Each row comes from the steps of one walk. Every step used is in the known rows, and no mark comes twice. Write the walk behind each row, first mark first.
(in the rows, 100 means zero)
Known rows:
vasubek/lato/dibo/papade/tivoler: 119 121 112 103 78 85 120 99 104 95 94 124 100 96 89 80 94 122 104 100 121 102 113 125 122 88 129 78
tivoler/papade/lerom/nize/vasubek/lato: 133 129 65 82 107 101 119 122 81 50 112 88 115 123 67 85 89 123 113 117 104 97 96 141 112 100 98 84
papade/lerom/nize: 97 103 67 81 109 96 115 114 99 94 104 81 98 129 106 90 96 110 113 110 105 98 95 107 101 94 103 94
tivoler/papade/lerom/nize/teter/lato: 117 140 66 84 112 123 117 126 110 87 114 103 116 127 85 91 100 135 124 108 110 113 98 142 131 92 103 105
nize/tivoler/papade/lerom: 108 94 64 82 115 83 113 111 88 71 106 51 95 89 75 85 98 130 91 102 98 101 99 124 98 79 111 96
dibo/papade/lerom/tivoler: 101 88 72 80 119 88 115 112 87 100 95 95 92 80 82 91 94 126 88 100 92 94 89 106 130 91 89 86
dibo/papade/lerom: 98 104 76 79 100 78 116 109 93 102 95 96 100 86 87 91 99 126 85 101 101 95 97 103 119 75 106 87
tivoler/papade/lerom/nize: 110 107 67 81 113 104 114 116 97 82 106 80 101 137 86 95 97 124 110 108 108 104 91 131 100 96 100 95
dibo/lerom: 93 102 97 97 101 93 113 112 98 97 113 86 100 107 95 99 101 92 81 110 113 104 109 96 89 106 99 94
teter/lato/dibo/papade/lerom: 106 119 83 82 92 76 119 104 100 107 103 95 100 121 81 80 102 124 104 96 106 107 93 123 155 85 120 90
lerom/nize/tivoler/papade: 106 95 84 90 120 108 113 108 106 75 103 63 102 145 93 86 97 127 105 112 116 110 118 135 104 106 104 101
teter/tivoler/papade: 112 86 100 98 103 101 112 115 94 82 98 112 92 42 76 102 97 122 97 108 133 103 114 131 104 103 98 94
vasubek/lato/teter: 111 112 100 102 94 92 112 119 86 83 111 99 112 166 102 111 91 118 97 110 123 105 116 119 111 105 94 78
teter/tivoler/papade/lerom/nize: 117 90 69 86 108 103 115 121 96 68 100 97 93 64 80 94 94 121 120 113 119 102 100 128 98 101 99 96
dibo/lato/teter/tivoler/papade/lerom: 138 97 71 81 96 93 113 116 75 65 113 100 101 90 59 111 107 144 106 112 124 103 105 127 79 83 95 91
tivoler/papade/lerom/nize/teter: 113 128 62 89 115 127 115 118 101 78 107 106 103 120 90 91 97 134 113 110 106 105 99 130 101 84 99 100
teter/lato/lerom/tivoler: 93 138 101 95 119 100 113 120 105 121 117 92 98 140 105 95 99 114 108 102 112 115 97 125 153 119 104 99
lato/teter/tivoler/papade: 117 91 98 105 97 102 111 120 87 79 104 104 99 113 79 116 103 127 106 110 139 110 122 134 100 107 97 89
nize/teter/lato/lerom/tivoler: 97 160 99 105 122 121 114 124 111 117 118 117 102 121 108 93 97 126 111 105 111 116 105 126 155 109 101 103
vasubek/lerom: 104 92 90 87 98 99 114 112 104 72 104 90 99 121 109 96 96 119 85 101 108 110 110 109 90 92 98 96
dibo/lerom/nize/vasubek: 106 117 90 93 108 107 118 115 94 78 117 82 111 131 87 88 103 89 105 124 113 101 118 108 96 116 99 97
lerom/nize/vasubek/lato: 118 123 95 94 102 102 118 118 91 71 109 100 116 125 94 86 89 108 113 122 118 94 117 125 121 113 94 85
lato/teter/tivoler/papade/lerom: 119 90 72 96 99 92 113 124 79 69 106 96 96 97 71 111 102 130 108 109 122 105 105 127 96 93 99 88
nize/tivoler: 95 89 91 94 112 86 112 106 97 92 104 66 94 96 104 87 97 114 88 107 112 98 122 108 108 91 107 96
tivoler/papade: 105 102 97 93 109 100 112 109 94 95 105 98 99 110 83 104 102 125 88 100 118 106 107 133 104 98 101 92
dibo/nize/teter/lato/lerom: 78 170 107 106 108 90 114 118 126 112 116 115 106 155 98 95 103 123 99 107 113 124 113 121 149 93 132 102
tivoler/papade/lerom: 107 105 71 83 109 91 113 113 85 84 107 80 97 101 77 99 100 126 92 99 104 100 90 126 100 84 104 91
lerom/nize: 95 103 94 93 108 106 114 110 107 103 103 94 99 143 116 96 98 108 110 111 120 102 113 114 106 110 98 95
vasubek/lato/lerom/tivoler/papade: 113 140 101 99 123 105 112 120 95 80 111 105 97 133 84 99 85 129 95 104 109 114 92 144 130 118 96 84
vasubek/lerom/nize/teter: 110 117 83 94 105 135 116 118 120 67 104 113 106 144 122 89 93 127 106 112 110 114 118 114 91 91 95 104
papade/lerom/tivoler: 101 86 70 88 121 91 113 113 83 98 107 81 85 85 90 94 93 111 96 103 92 92 87 103 113 96 87 89
teter/lato/lerom/nize/vasubek: 102 169 96 91 105 103 120 124 110 102 120 90 117 175 102 85 105 112 130 116 122 113 113 133 148 114 121 102

Which walk is each row?
103 151 103 85 102 95 114 105 102 107 115 103 99 125 102 98 105 126 94 105 116 106 105 111 97 86 112 96 -> dibo/lato/lerom
130 95 86 89 122 118 116 115 84 47 111 87 103 111 64 92 101 130 90 107 96 108 106 139 103 108 83 93 -> nize/vasubek/lerom/tivoler/papade
115 109 97 86 97 97 113 105 84 100 116 96 106 160 93 112 110 130 96 109 125 103 118 113 87 88 95 89 -> dibo/lato/teter
100 113 98 104 103 106 116 101 109 89 114 84 90 171 104 83 100 86 109 115 115 112 108 111 97 118 109 96 -> lato/dibo/lerom/nize
103 105 99 108 102 113 113 116 103 90 99 135 90 15 103 95 92 117 102 113 130 96 126 106 109 88 96 98 -> nize/teter/tivoler
92 174 102 102 104 110 115 123 117 118 118 118 107 126 111 95 100 125 110 105 123 117 112 123 145 94 120 106 -> nize/teter/lato/lerom
108 164 96 103 128 130 114 124 110 105 119 117 105 127 85 98 100 139 109 103 112 123 99 149 154 111 103 105 -> nize/teter/lato/lerom/tivoler/papade
117 120 100 96 97 90 117 115 80 74 111 104 111 84 85 90 90 110 93 113 115 91 115 119 120 100 97 80 -> nize/vasubek/lato
97 160 95 98 110 106 119 116 104 91 114 92 104 164 104 85 102 108 121 116 117 104 113 123 119 105 117 97 -> lato/lerom/nize/vasubek
100 147 93 98 111 96 115 119 114 76 109 74 102 167 119 78 82 116 111 118 115 113 114 122 121 109 116 94 -> vasubek/lato/lerom/nize/tivoler
124 156 99 101 124 107 116 122 82 64 118 103 104 119 68 93 91 127 100 111 108 107 97 148 136 117 98 83 -> nize/vasubek/lato/lerom/tivoler/papade
89 154 103 93 99 88 114 120 113 121 117 94 105 142 109 97 103 115 107 101 122 116 104 124 143 105 121 99 -> teter/lato/lerom
110 104 79 83 111 85 118 105 92 109 103 95 92 118 77 79 98 124 106 97 94 105 85 125 167 100 105 89 -> teter/lato/dibo/papade/lerom/tivoler
82 85 98 96 116 65 111 101 106 91 101 64 92 114 89 85 97 112 77 110 104 106 122 106 111 91 119 92 -> dibo/nize/tivoler
127 105 66 86 108 102 119 122 82 57 105 97 100 49 64 87 98 118 124 121 116 95 106 133 105 97 101 95 -> teter/tivoler/papade/lerom/nize/vasubek
97 89 96 98 119 101 112 112 90 95 114 84 91 102 90 99 97 92 82 111 103 102 101 99 99 123 83 93 -> dibo/lerom/tivoler
107 85 78 84 110 106 115 112 115 55 102 58 101 158 120 78 92 120 101 114 105 115 120 111 88 99 102 105 -> vasubek/lerom/nize/tivoler
93 147 91 91 112 97 116 120 123 103 115 62 109 182 118 79 99 115 123 113 121 121 116 128 141 111 125 109 -> teter/lato/lerom/nize/tivoler
119 79 88 86 121 118 112 114 96 61 104 87 97 125 81 99 96 132 84 99 96 117 98 134 98 109 81 94 -> vasubek/lerom/tivoler/papade
106 116 91 93 108 107 118 112 93 89 109 92 108 125 98 88 102 105 114 117 117 94 120 118 112 106 100 93 -> lerom/nize/vasubek
118 91 76 83 114 115 114 112 113 42 101 57 104 165 99 82 95 134 99 111 106 122 117 136 85 102 102 106 -> vasubek/lerom/nize/tivoler/papade
99 94 60 81 115 91 115 111 98 81 104 50 95 121 106 76 93 113 111 112 101 98 105 105 100 90 108 99 -> papade/lerom/nize/tivoler
102 151 90 89 117 105 115 121 121 88 116 64 111 191 97 84 101 130 122 110 120 128 112 152 138 114 125 111 -> teter/lato/lerom/nize/tivoler/papade
108 104 104 106 109 71 113 95 102 55 104 72 89 153 63 77 89 125 82 108 105 116 113 144 124 100 126 82 -> vasubek/lato/dibo/nize/tivoler/papade
102 116 108 91 93 86 118 99 107 116 101 108 101 134 87 85 102 123 101 97 120 112 109 131 159 100 117 91 -> teter/lato/dibo/papade
98 122 109 103 99 70 118 100 97 96 116 87 100 155 66 80 108 105 102 109 110 107 115 132 155 102 131 89 -> teter/lato/dibo/nize/vasubek
111 162 101 112 102 123 116 131 119 70 104 147 100 81 120 88 78 119 125 124 133 110 119 121 122 107 106 96 -> vasubek/lato/lerom/nize/teter/tivoler
132 100 74 97 91 87 113 130 75 48 108 103 104 96 69 109 87 131 110 112 125 105 101 134 103 97 94 80 -> vasubek/lato/teter/tivoler/papade/lerom
108 88 95 95 126 110 110 109 89 95 105 94 92 101 77 103 98 125 90 101 107 104 100 134 114 115 84 91 -> lerom/tivoler/papade
111 107 70 96 105 118 116 124 105 77 100 123 93 40 106 87 89 116 124 118 118 95 110 105 103 86 97 100 -> papade/lerom/nize/teter/tivoler
